Each row was made from one walk, in order. Every step used is in the known rows, and no mark comes twice. Write each row's walk.
Known rows:
sagod/nurora/siki/demuk: .05  -.02  -.05  .03  -.23  -.50  -.09  -.03  .12  -.01  -.02  .03  -.06  -.07  .08  -.16  -.05  .18  .02  .07  -.09  -.02  .03  -.01  .08
pado/nurora/sagod/gekis: -.01  -.05  .07  -.07  -.09  -.26  -.14  .06  .05  -.08  .06  -.03  -.13  .04  .02  -.11  -.13  -.01  .04  .06  .17  -.02  .00  .06  .14
sagod/gekis/pado/nurora/siki/demuk: .02  -.07  .09  -.17  -.26  -.68  -.16  .05  .09  -.14  .00  .05  -.30  -.05  .08  -.09  -.02  .22  .00  -.05  -.08  -.08  .02  -.05  .05
nurora/siki: -.04  .00  -.03  .02  -.09  -.16  .03  .04  .01  -.01  -.04  .03  -.02  -.02  .03  -.05  -.10  .11  .01  .02  .05  -.02  .00  .04  .04
sagod/nurora/pado: .05  -.02  .00  -.01  .03  -.16  .01  -.04  .28  .00  .01  -.08  -.21  -.04  .02  -.04  -.10  -.01  .06  .06  .16  .04  -.04  .12  -.04
gekis/siki/demuk/devug: -.04  .03  -.11  -.08  -.16  -.37  .04  .01  -.06  -.06  .00  .05  .18  -.01  .03  -.13  .06  .07  .03  .01  -.06  -.09  .04  -.11  .03
sagod/gekis: .01  -.01  .12  -.06  .02  -.07  -.11  .00  .10  -.04  .02  .04  -.04  -.01  -.03  -.07  -.04  -.05  .01  .00  .03  -.02  .01  .03  .03
palafev/siki/nurora/sagod/gekis: .00  .02  .10  .10  -.08  -.38  -.23  .07  .09  -.09  .07  .06  .07  .01  .03  -.14  .00  -.04  .05  .06  .15  -.09  .06  .01  .07
pado/nurora/siki/demuk/devug/nasad: -.05  -.11  .06  .01  -.39  -.54  -.04  -.07  .08  -.05  .04  .06  .08  -.02  .14  -.09  -.03  .24  .02  .08  -.15  -.05  .07  -.09  -.03
nasad/letu: -.02  -.03  .09  .05  .06  .04  .10  .04  -.10  -.02  -.01  -.02  -.09  .02  -.01  -.06  -.12  .02  .04  .09  .11  .01  -.05  -.05  -.08
nasad/letu/gekis: .02  -.04  .12  .08  .17  -.04  .00  .03  -.13  -.04  .02  .01  .01  .02  -.04  -.08  -.12  -.02  .01  .06  .10  .03  -.02  .03  -.01
letu/gekis: .04  -.01  .03  .03  .11  -.08  -.10  .00  -.03  -.03  .03  .04  .11  .01  -.03  -.03  .01  -.04  -.03  -.04  -.01  .02  .03  .08  .07
palafev/siki/demuk: .00  .01  .01  .11  -.10  -.14  -.09  .02  .01  -.04  .02  .13  .11  .01  .01  -.06  .00  .11  .01  .03  -.13  -.05  .05  -.08  -.06
demuk/devug/nasad/letu: -.04  -.05  .13  .01  -.03  -.08  .15  -.06  .00  .00  .03  .04  .12  .00  .06  -.07  -.12  -.01  .06  .17  .11  -.02  -.02  -.08  -.14
letu/gekis/sagod/nurora: .11  .00  -.01  .01  .11  -.43  -.14  .01  -.08  -.01  -.01  -.06  .13  -.06  .05  -.15  -.15  .00  .02  .01  .09  .00  .01  .14  .18
sagod/nurora/siki: .01  -.03  -.04  .00  -.07  -.34  -.03  -.02  .18  .01  -.03  .01  -.06  -.06  .08  -.11  -.16  .12  .04  .09  .05  .01  -.02  .07  .09
letu/nurora: .00  -.05  .00  .03  -.08  .07  -.03  -.01  -.01  -.03  .01  -.07  -.02  .01  -.03  .03  .05  .04  -.01  -.06  .00  .02  .06  .05  .00
siki/demuk: .04  .00  .00  .02  -.16  -.17  -.06  -.01  -.06  -.02  .01  .02  .00  -.02  -.01  -.05  .10  .05  -.01  -.02  -.14  -.03  .04  -.08  -.02
letu/gekis/sagod/nurora/siki: .07  .00  -.05  .03  .03  -.59  -.11  .04  -.06  -.03  -.05  -.03  .11  -.08  .08  -.19  -.25  .11  .02  .03  .15  -.02  .01  .17  .21
pado/nurora/sagod/gekis/siki: -.01  .01  .02  -.18  -.02  -.42  -.06  .12  -.05  -.11  .02  .01  -.12  .04  .00  -.17  -.09  .02  .06  .05  .29  -.06  -.02  .03  .22
pado/nurora/sagod: -.01  -.05  -.05  .00  -.11  -.18  -.03  .06  -.06  -.05  .03  -.08  -.09  .05  .04  -.04  -.10  .04  .03  .05  .15  .01  -.02  .03  .12
sagod/nurora/siki/demuk/devug: -.01  -.05  -.09  .02  -.30  -.55  -.06  -.07  .22  -.03  .01  .01  .12  -.06  .13  -.18  -.15  .16  .05  .11  -.14  -.04  .05  -.01  .04
gekis/sagod/nurora/siki/demuk/devug: .00  -.02  -.13  .02  -.32  -.72  -.05  -.01  .01  -.03  -.04  -.06  .17  -.09  .15  -.24  -.25  .19  .07  .07  -.03  -.08  .05  .01  .10
sagod/gekis/siki: .01  .05  .06  -.17  .10  -.23  -.03  .06  .00  -.06  -.01  .09  -.04  -.01  -.04  -.12  .01  -.02  .02  -.01  .16  -.07  -.01  .01  .10
letu/gekis/siki: .04  .05  -.03  -.07  .18  -.24  -.02  .05  -.13  -.05  .00  .08  .11  .00  -.04  -.08  .06  -.01  -.01  -.04  .12  -.03  .01  .05  .14
devug/nasad/letu/nurora: .03  -.09  .16  .05  -.04  .03  .10  -.03  -.11  -.01  .01  -.01  -.08  .00  -.03  -.02  .02  .03  .03  .07  .17  .02  .01  -.03  -.11
pado/nurora: -.02  -.08  .06  .00  -.04  -.10  -.06  .00  .03  -.04  .03  -.06  -.10  .03  .06  .02  -.04  .12  .00  .01  -.07  .02  .00  .00  .02
palafev/siki/demuk/devug/nasad/letu: -.04  -.04  .13  .12  -.13  -.22  .07  -.03  .01  -.04  .05  .17  .23  .00  .06  -.13  -.12  .09  .08  .19  -.03  -.07  .03  -.16  -.20
nurora/sagod/gekis: .01  .02  .02  -.06  -.04  -.16  -.09  .06  .02  -.04  .03  .02  -.02  .01  -.04  -.14  -.09  -.13  .04  .04  .24  -.04  -.01  .06  .13
demuk/devug: -.07  -.03  -.04  -.01  -.07  -.03  .02  -.04  .09  -.02  .03  -.01  .18  .01  .05  -.02  -.09  -.01  .03  .04  -.06  -.02  .03  .00  -.03
siki/nurora/sagod/gekis: .04  .02  .09  .03  -.14  -.39  -.20  .03  .03  -.07  .06  -.05  -.04  -.02  .01  -.13  .11  -.10  .02  .01  .14  -.06  .05  .00  .11

Write each row's walk:
.03  -.09  .13  .09  -.29  -.29  .07  -.01  -.16  -.04  -.02  .04  -.11  -.05  -.02  -.12  .01  .19  .02  .06  .08  -.02  .06  -.09  -.09 => devug/nasad/letu/nurora/siki/demuk
-.03  -.02  .03  -.03  -.10  -.11  .05  -.10  .10  .02  .04  .07  .22  -.01  .06  -.01  .02  -.04  .03  .08  .00  -.03  .03  -.03  -.07 => demuk/devug/nasad
-.08  -.11  .08  .06  -.20  -.15  .15  -.03  .00  -.05  .00  .00  .08  -.02  .04  -.08  -.18  .12  .06  .12  .17  -.02  .04  .00  -.10 => demuk/devug/nasad/letu/nurora/siki
.01  -.06  .00  -.15  -.04  -.29  -.02  .03  .04  -.08  .01  -.04  -.24  -.01  .09  .08  .01  .11  .00  -.04  -.02  -.01  -.04  -.03  .01 => gekis/pado/nurora
.03  .04  .15  -.08  .01  -.46  -.09  .04  .12  -.10  .01  -.05  -.21  -.04  -.03  -.09  .16  -.01  .03  -.05  .23  -.07  .02  .03  -.01 => sagod/gekis/siki/nurora/pado
.03  .04  .14  -.08  .00  -.47  -.16  .03  .01  -.08  .01  .01  -.05  -.03  .02  -.12  .21  .01  .01  -.03  .06  -.09  .04  -.06  .08 => sagod/gekis/siki/nurora
-.01  .03  -.02  .16  -.11  -.29  -.11  .06  -.01  -.05  .04  .01  .11  .01  .06  -.07  .03  .01  .04  .06  .12  -.06  .05  -.02  .05 => palafev/siki/nurora/sagod
.00  -.11  .12  .07  -.27  -.18  .06  -.09  -.08  -.04  .05  .00  .10  -.01  .01  -.09  .03  .07  .04  .08  -.03  -.03  .08  -.12  -.16 => siki/demuk/devug/nasad/letu/nurora
.03  -.03  .17  .02  .04  -.05  .13  -.02  -.09  .03  -.01  .06  -.06  -.01  .00  -.05  -.02  -.01  .04  .13  .17  .00  -.05  -.08  -.12 => devug/nasad/letu
.03  .00  .09  .09  -.09  -.22  -.05  -.02  .12  -.04  .03  -.14  -.17  -.04  .01  .03  .14  .01  .01  -.05  .08  -.01  .03  .02  -.10 => siki/nurora/pado
.07  .04  .03  -.13  -.14  -.58  -.16  .05  .03  -.10  .04  -.03  -.16  -.06  .04  -.08  .15  -.10  .03  -.05  .19  -.09  .01  -.03  .10 => siki/nurora/sagod/gekis/pado
.02  -.07  .12  -.21  -.01  -.36  -.13  .03  .13  -.12  .03  .01  -.27  -.01  .06  .01  -.03  .06  .01  -.05  .01  -.04  -.03  .00  .03 => sagod/gekis/pado/nurora
-.02  -.07  .09  -.20  -.10  -.52  -.10  .06  .14  -.13  -.01  .04  -.31  -.04  .08  -.04  -.13  .16  .02  -.03  .06  -.05  -.02  .03  .06 => sagod/gekis/pado/nurora/siki
.03  -.04  .09  -.09  .08  -.35  .09  -.04  -.03  -.06  .05  .10  .10  -.04  .05  -.04  -.06  -.07  .04  .07  .14  -.03  -.03  -.03  -.09 => demuk/devug/nasad/letu/gekis/pado
.02  .05  .02  -.01  -.02  -.39  .02  .04  .01  -.07  .00  -.10  -.17  -.04  .00  -.02  .18  .04  .03  -.05  .20  -.05  .01  -.01  -.03 => gekis/siki/nurora/pado
.05  .03  .00  -.08  -.08  -.53  -.04  -.05  -.09  -.05  .05  .17  .33  -.03  .01  -.15  .18  .00  .00  .01  -.02  -.08  .08  -.06  .05 => letu/gekis/siki/demuk/devug/nasad
-.02  .06  -.09  -.15  -.20  -.52  -.04  .06  -.04  -.11  .03  .08  .16  .00  -.01  -.26  -.03  -.06  .07  .05  .18  -.13  .04  -.05  .16 => nurora/sagod/gekis/siki/demuk/devug
.05  .03  -.04  -.12  -.21  -.40  -.10  .09  -.14  -.11  .01  .02  -.04  .00  -.10  -.22  .10  -.01  .04  -.06  .22  -.09  .07  .00  .19 => letu/nurora/sagod/gekis/siki/demuk
.01  .03  -.04  -.14  -.05  -.24  -.03  .10  -.08  -.10  .00  .00  -.04  .02  -.09  -.16  .00  -.07  .05  -.03  .37  -.06  .04  .09  .20 => letu/nurora/sagod/gekis/siki
.08  -.01  .17  .05  .13  -.30  .04  .04  -.35  -.01  -.02  .02  .11  -.03  -.01  -.14  -.13  -.02  .02  .07  .26  -.02  -.03  .01  .00 => devug/nasad/letu/gekis/sagod
.01  -.07  .00  -.10  -.02  -.52  -.09  .06  .02  -.12  .01  .03  -.14  -.02  .09  .00  -.08  .17  -.02  -.07  .03  -.01  .00  .09  .11 => letu/gekis/pado/nurora/siki
.00  -.10  .09  -.05  .04  -.48  .01  .10  -.09  -.14  -.01  .01  -.24  -.01  .08  -.06  -.21  .19  .02  .02  .14  .00  -.06  .03  .03 => nasad/letu/gekis/pado/nurora/siki
.01  -.02  -.10  .03  -.15  .01  .01  .05  -.09  -.04  .02  -.09  .01  .02  -.05  -.04  -.01  -.05  .02  -.03  .21  .01  .04  .08  .11 => letu/nurora/sagod
.13  -.03  .14  .03  .15  -.48  -.01  -.01  -.18  .01  -.01  .00  .07  -.07  .05  -.19  -.17  .00  .05  .14  .25  .01  -.05  .06  .06 => devug/nasad/letu/gekis/sagod/nurora
-.01  -.05  -.01  .07  -.08  .03  .11  .08  -.19  -.05  .00  -.11  -.09  .03  -.06  -.09  -.14  -.02  .06  .06  .32  .02  -.01  .03  .03 => nasad/letu/nurora/sagod
-.04  -.06  .09  .06  -.28  -.40  .12  -.04  -.04  -.03  .00  .09  .11  -.04  .07  -.17  -.13  .14  .06  .16  .03  -.07  .02  -.13  -.13 => nurora/siki/demuk/devug/nasad/letu
.07  .00  -.08  .02  -.24  -.69  -.07  .03  -.09  -.01  -.07  -.05  -.01  -.10  .09  -.22  -.17  .21  .04  .04  .02  -.06  .02  .01  .13 => gekis/sagod/nurora/siki/demuk
.02  .05  .01  -.02  -.04  -.40  -.05  .03  -.09  -.04  -.01  -.03  -.01  -.03  .04  -.05  .24  .06  .00  -.03  .04  -.06  .03  -.09  .05 => gekis/siki/nurora
.01  .08  -.04  -.17  .03  -.31  .00  .12  -.08  -.07  -.01  .07  -.01  .01  -.05  -.19  -.04  -.10  .05  .03  .37  -.08  -.02  .03  .20 => nurora/sagod/gekis/siki
.01  -.03  .03  -.01  -.25  -.28  -.01  -.11  .05  .00  .05  .09  .21  -.03  .06  -.07  .12  .02  .01  .06  -.15  -.05  .07  -.12  -.09 => siki/demuk/devug/nasad
.10  -.03  .08  .06  .19  -.41  -.04  .04  -.18  -.03  -.02  -.08  .04  -.04  .04  -.20  -.28  .02  .05  .10  .20  .01  -.05  .09  .10 => nasad/letu/gekis/sagod/nurora
.03  -.10  .12  -.07  .13  -.32  -.01  .06  -.10  -.12  .03  -.03  -.22  .01  .05  -.01  -.10  .08  .01  .01  .08  .02  -.06  .00  -.01 => nasad/letu/gekis/pado/nurora
.04  .05  -.05  -.21  -.04  -.34  -.03  .08  .03  -.08  .02  .04  -.14  -.04  -.01  -.09  -.05  -.14  .04  -.02  .28  -.07  -.04  .03  .11 => nurora/sagod/gekis/pado
-.03  -.07  -.03  -.13  -.13  -.44  .01  .06  .04  -.09  -.03  -.01  -.26  -.03  .11  .03  -.10  .22  .01  -.03  .03  -.03  -.03  .00  .04 => gekis/pado/nurora/siki
.02  .08  -.10  -.03  -.10  -.48  -.01  .08  -.17  -.05  .00  -.06  .01  -.01  .03  -.11  .19  -.01  .03  .01  .24  -.08  .01  -.06  .16 => gekis/siki/nurora/sagod
-.01  .00  .08  -.06  .15  -.32  .12  .00  -.13  -.05  .03  .12  .24  .00  .01  -.14  -.06  -.04  .05  .13  .22  -.04  -.01  -.03  -.01 => demuk/devug/nasad/letu/gekis/siki
.05  -.07  .00  -.07  -.18  -.69  -.16  .04  -.05  -.14  .02  .05  -.15  -.05  .08  -.06  .02  .23  -.03  -.09  -.11  -.04  .03  .00  .09 => letu/gekis/pado/nurora/siki/demuk
-.01  .00  .06  -.07  -.12  -.41  .17  -.02  -.16  -.04  .00  .11  .12  -.02  .03  -.18  .04  .06  .07  .14  .10  -.09  .00  -.20  -.09 => gekis/siki/demuk/devug/nasad/letu
-.08  -.11  .01  .11  -.33  -.24  .06  .01  -.07  -.10  .00  -.06  .04  -.01  .03  -.15  -.18  .20  .05  .05  -.02  -.04  .08  -.05  -.08 => nasad/letu/nurora/siki/demuk/devug
.04  -.06  .15  .08  -.08  -.34  -.01  -.08  -.09  -.04  .07  .10  .23  -.01  .02  -.14  .00  -.01  .02  .11  -.04  -.03  .05  -.09  -.10 => siki/demuk/devug/nasad/letu/gekis
.04  -.06  .18  -.02  -.09  -.13  .02  .03  -.09  -.05  .04  .01  -.10  .01  -.08  -.15  -.07  -.09  .07  .11  .40  -.01  .01  .02  .02 => devug/nasad/letu/nurora/sagod/gekis
-.07  -.03  -.08  .04  -.31  -.37  -.01  -.02  .06  -.05  .00  .03  .15  -.03  .07  -.12  -.09  .14  .02  .03  -.13  -.07  .07  -.05  -.01 => nurora/siki/demuk/devug
